Each row comes from the steps of one path. Every step used is in the known rows, and no mark comes twice. Write the path behind each row, first mark first.
In the rows, zero is written as 128.
Known rows
M -> K -> T -> U -> R -> P: [197 161 206 149 103 124  62 117  80 127  52 110 186 103 118 157  80 152
 129 117 100 130 141  70 113 129]
P -> R -> K -> V -> U: [144 104  75 125 124 126 156 178 124 165 193 114  68 122 159 119 168 173
 149 116 106 103 104 113 185 112]
U -> R -> K -> V -> P: [175 110 145  85 116 147 150 119 122 140 106 146  74 107 140 113 133 112
 120  91 110 108 168 146 143 121]
R -> P -> M -> U -> V -> K: [136 116 149 173 139 169 110 137 142 152  97 120 145  71 113 142 130 109
 142 125 150 108 132 125 128 134]
U -> V: [167 111 134 114 122 127 119 132 112 131 121 114 121 135 138 151 146 128
 119 132 152  99  86 125 137  95]
R -> K -> T -> P: [117 148  77  96 148  85 116 163  80  48  86 136  66  75 144 126 139 143
 148 112 107 134 144 113 177 138]
K -> V -> P -> M: [149 131 161 114 178 123 138 102 145 145 144  98  99 137 114 129 104 140
 121  96 143 127 173 118 127 145]
K -> T -> U -> V -> P -> M: [137 172 149  93 149  86  68 116 123 103 113  93 141 110 152 128 104 122
  73  89 106 138 154  82 136 136]
R -> P -> T: [159 145 124 117  88 111 119 120 128 145 136  86 123 111  99 153 153 131
 111 160 109 131 121 105  90 163]
T -> U -> V: [177 130 160 111 105 113  77 131 118 126 127 106 117 146 138 168 134 111
  95 118 119  92  82 114 139  85]
T -> P -> M: [158 169 144 144 188 133 140 140 118  96  96  99  91 127 111 144 112 128
 179  97 140 135 154 112 155 118]
P -> T -> U -> R -> K -> V: [221 129 132  89  72 101 116 137 151 162  99  99  59 130 136 126 108  94
  54 106  76  98 142 108 117 129]
K -> T -> P -> R: [140 166  91 133 124 124 141 150  54  67 118  99  95 103 139 106 133 137
 159  94 113 148 131  60 143 154]
V -> U -> R -> K -> T: [172 150  74 122 129  94 129 184  86 150  63 149 120  73 174 104 159 174
 144 123 103 150 157 115 225  76]
P -> T -> U -> V: [194 144 136  90  65  85  87 138 131 141 136  76  98 150 133 143 139  98
  50 124 108 112  96  95 107 117]
T -> P -> M -> U -> R: [195 170 185 193 171 181 172 142 101 125   7 116 132 103 117 127  76  80
 195  90 167 157 190 111 128 108]
M -> K -> V -> U: [183 107 165 156 151 108 131 160 112 166 137 106 116 177 127 142 120 218
 164 113 152 118 116 113 172  89]
K -> V -> U -> R -> P -> T: [212 135 127 131 110 146 125 123 133 182  91  86 125 137 118 125 146 162
 103 147  95 117 110  75 131 132]
R -> P -> M: [146 146 157 149 170 135 112 111 139 147 121  98 153  96  97 174 116 138
 161 143 131 117 133 117 120 142]
T -> U: [174 155 163 125 104  94 101 138 112 142 130 111 118 137 119 167 126 124
 119 111 108 117 129 118 145  92]
P -> T -> U: [189 168 139 106  70  73 105 145 126 154 139  78  95 142 121 142 131 116
  80 115  98 140 142 100 118 123]
M -> P -> R: [207 126 120 141  82 156 188 126 111 156 164 107 113 126 162 133 129 135
 162 107 161 127 150 123 146  96]
V -> K -> T -> U -> R -> P: [181 168 134 131  85 127  69 129  92 124  59 138 141  67 122 130 134 132
  96 108  59 119 145  82 174 123]
R -> P -> T -> U: [163 166 154 110  68  93  81 118 130 139 144  78 122 119 102 166 136 115
  83 140  81 122 116  94  86 154]
P -> M -> K: [184 144 190 162 168 112 133 151 127 167 118  95 137 137 119 155  82 162
 186 106 170 136 176 128 138 108]
K -> V -> U -> R -> P -> M: [195 136 156 168 195 169 118 115 151 179  77 104 152 122 117 148 116 172
 149 131 117 106 122  91 159 116]
R -> K -> V: [153  85 115 100 137 100 131 142 138 140 142 130  64 113 131 150 136 143
 121 124 127  85 115 148 148 124]
P -> R -> K -> T -> U: [137 149  87 108  82  78 106 168  92 119 162 113  90  71 160 126 132 120
 112 102  71 131 138  88 150 141]
T -> P -> R -> K -> V: [139 110  97 112 129 155 160 149 109  77 164 111  27 119 133 125 135 120
 150  92 108  89 105 112 139 154]
V -> K -> T -> P: [138 160  76 121 132 102 122 165  62  58  83 139  70  91 124  96 157 160
 140  82 106 135 158 100 204 124]
R -> K: [145 116 109 108 116  99 140 158 120 135 137 139  84  91 138 147 154 132
 148 129 125 112 137 160 163 101]

Which path is each row?
[135 128  98 147 119 131 120 166  62  62  53 134  92  80 139  87 141 119
 133  89 142 139 131  99 168 132]
M -> U -> V -> K -> T -> P
[191 151 178 159 163 171 121 108 137 164  66 111 166  91 108 160 108 118
 157 135 126 119 150 111 122 122]
U -> R -> P -> M
[185 155 148 156 126 161 122 130 100 167  75 133 165 109 124 144 165 165
 170 146 105 127 116 112 175  80]
V -> U -> R -> P
[139 146 106  97 110  46  84 161 105 110 121 132  99  79 148 147 128 137
  98 110  87 127 143 115 166 125]
R -> K -> T -> U
[191  75  95 108  96 151 183 126 142 144 189 116  53 115 173 133 125 135
 136 104 149  89 130 140 145 126]
M -> P -> R -> K -> V
[155 160 105 118  91  63  85 162  88 119 118 134 100  94 135 118 146 156
  95  85  83 131 153  97 196 108]
V -> K -> T -> U
[139 123  95 121  89 128 160 171 108 152 176 121  81  88 149 127 157 116
 160 120 111 115 134 136 144 121]
P -> R -> K
[217 163 174  82  67 122 122 104 131 158 109  84  88 156 119 110 109  94
  48  85  85 128 172  88  91 143]
K -> V -> P -> T -> U -> R
[221 164 179 135  94 131 116 127 103 157  76 125 132 129 128 149 113 102
 127 101 103 116 143 108 147  73]
T -> U -> R
[238 178 156 113  56 112 118 136 120 169  84  90 110 138 130 129 119  92
  84 111  91 132 162  95 115 103]
P -> T -> U -> R
[131 125  79 101 129  66 120 167  96 116 114 137  99  68 153 131 141 154
 126 124 116 134 146 126 170 129]
R -> K -> T
[198 176 198 153 141 154  87 102 144 158  73 103 167 103 109 173  91 106
 131 122  95 109 145  97 121 113]
T -> U -> R -> P -> M
[124 105 128  71 126 108 136 125 134 122 164 136  64 111 131 124 148 133
 115 104 119 104 149 153 138 136]
R -> K -> V -> P
[155 114  77 102 113  97  95 154  90 112 106 130 101  91 150 109 166 155
  91 110 124 113 117 106 189 107]
U -> V -> K -> T
[151 116 159 100 135 117 140 105 115 127 150 110  96 146 118 128 131 140
 115  97 131 115 148 125 129 131]
K -> V -> P
[127 133  62 114 103  91 143 168  89 121 147 122  94  63 161 116 147 139
 140 115 104 138 142 103 152 149]
P -> R -> K -> T
[129 143  95 117 112 148 158 167  95  79 156 124  48  96 140 122 155 109
 179 105 100 117 131 117 153 129]
T -> P -> R -> K
[190  93 191 140 138 115 132 129 111 151 130  99 112 167 112 151  89 173
 148 104 168  99 122 116 120 122]
M -> K -> V
[153 158 123 139 113 156 161 147  78  89 143 101  81 129 128 125 142 116
 184  91 117 126 122  94 138 127]
T -> P -> R
[196 148 151 109  90 120 113 152 121 147  90 146  99  98 146 147 125  93
 123 107  88 104 151 142 164  74]
T -> U -> R -> K
[102 126  74  72  87 115 125 146  90 100 166 117  92  63 174  91 162 115
 104 102 102 135 133  99 137 150]
U -> V -> P -> R -> K -> T
[143 146 165 115 165 103 102 126 111 118 106  91 151 115 148 114  92 157
 126  94 165 154 173  98 129 140]
U -> V -> P -> M -> K -> T
[174 136  86 109  66  96 136 146 110 115 159 118  90  72 186 126 114 135
 112  93 106 132 157 109 163 119]
M -> P -> R -> K -> T -> U
[226 131 190 179 188 148 139 149 139 198  75  97 142 169 134 128  85 195
 173  92 158 124 158 102 174  80]
P -> M -> K -> V -> U -> R
[144 126 150  86 111 131 123 112 107 121 138 118 115 127 141 129 161 116
 115 112 140 118 125 132 134 107]
U -> V -> P
[161 117 134 171 134 144 136 163 133 168  89 120 118  92 134 123 130 109
 135 102 168 126 157 134 154 105]
P -> M -> U -> V -> K
[148 147 175  84  91 117  86 115 111 114 147 115 118 139 140 144 144  98
  91 100 110 111 124 122 127  97]
T -> U -> V -> P
[117 142 128  71  57 134 108 144 122 115 199 118  81 103 165 120 166  76
  99  93  81 105 120 125 125 114]
T -> U -> V -> P -> R -> K
[167 156  94 110 137 124 128 154  71  66  32 145  78  69 152 106 123 121
 149 104  99 136 154 111 179 117]
U -> R -> K -> T -> P
[152 160 165 184 183 144 160 148 110 106  65  99 116 107 109 140  88 106
 194  99 169 153 179 117 128 131]
T -> P -> M -> U
[233 131 133  90  51 104 116 113 152 140 134  81 100 153 160 144 122 111
  57 115 137 113 117 113 119  97]
M -> P -> T -> U -> V
[222 132 114 114  70 108 176 122 135 155 136  90  93 134 148 131 131 137
 111 127 163 145 167 132 130 109]
M -> P -> T
[151  90  98 113 111 133 157 149 125 148 185 106  58 111 142 131 137 128
 131 111 111  89 109 122 132 142]
P -> R -> K -> V
[174 125 149  98 163 151 150 113 154 157 101 125  85  99 137 113 105 109
 128  89 119 113 196 138 138 129]
U -> R -> K -> V -> P -> M
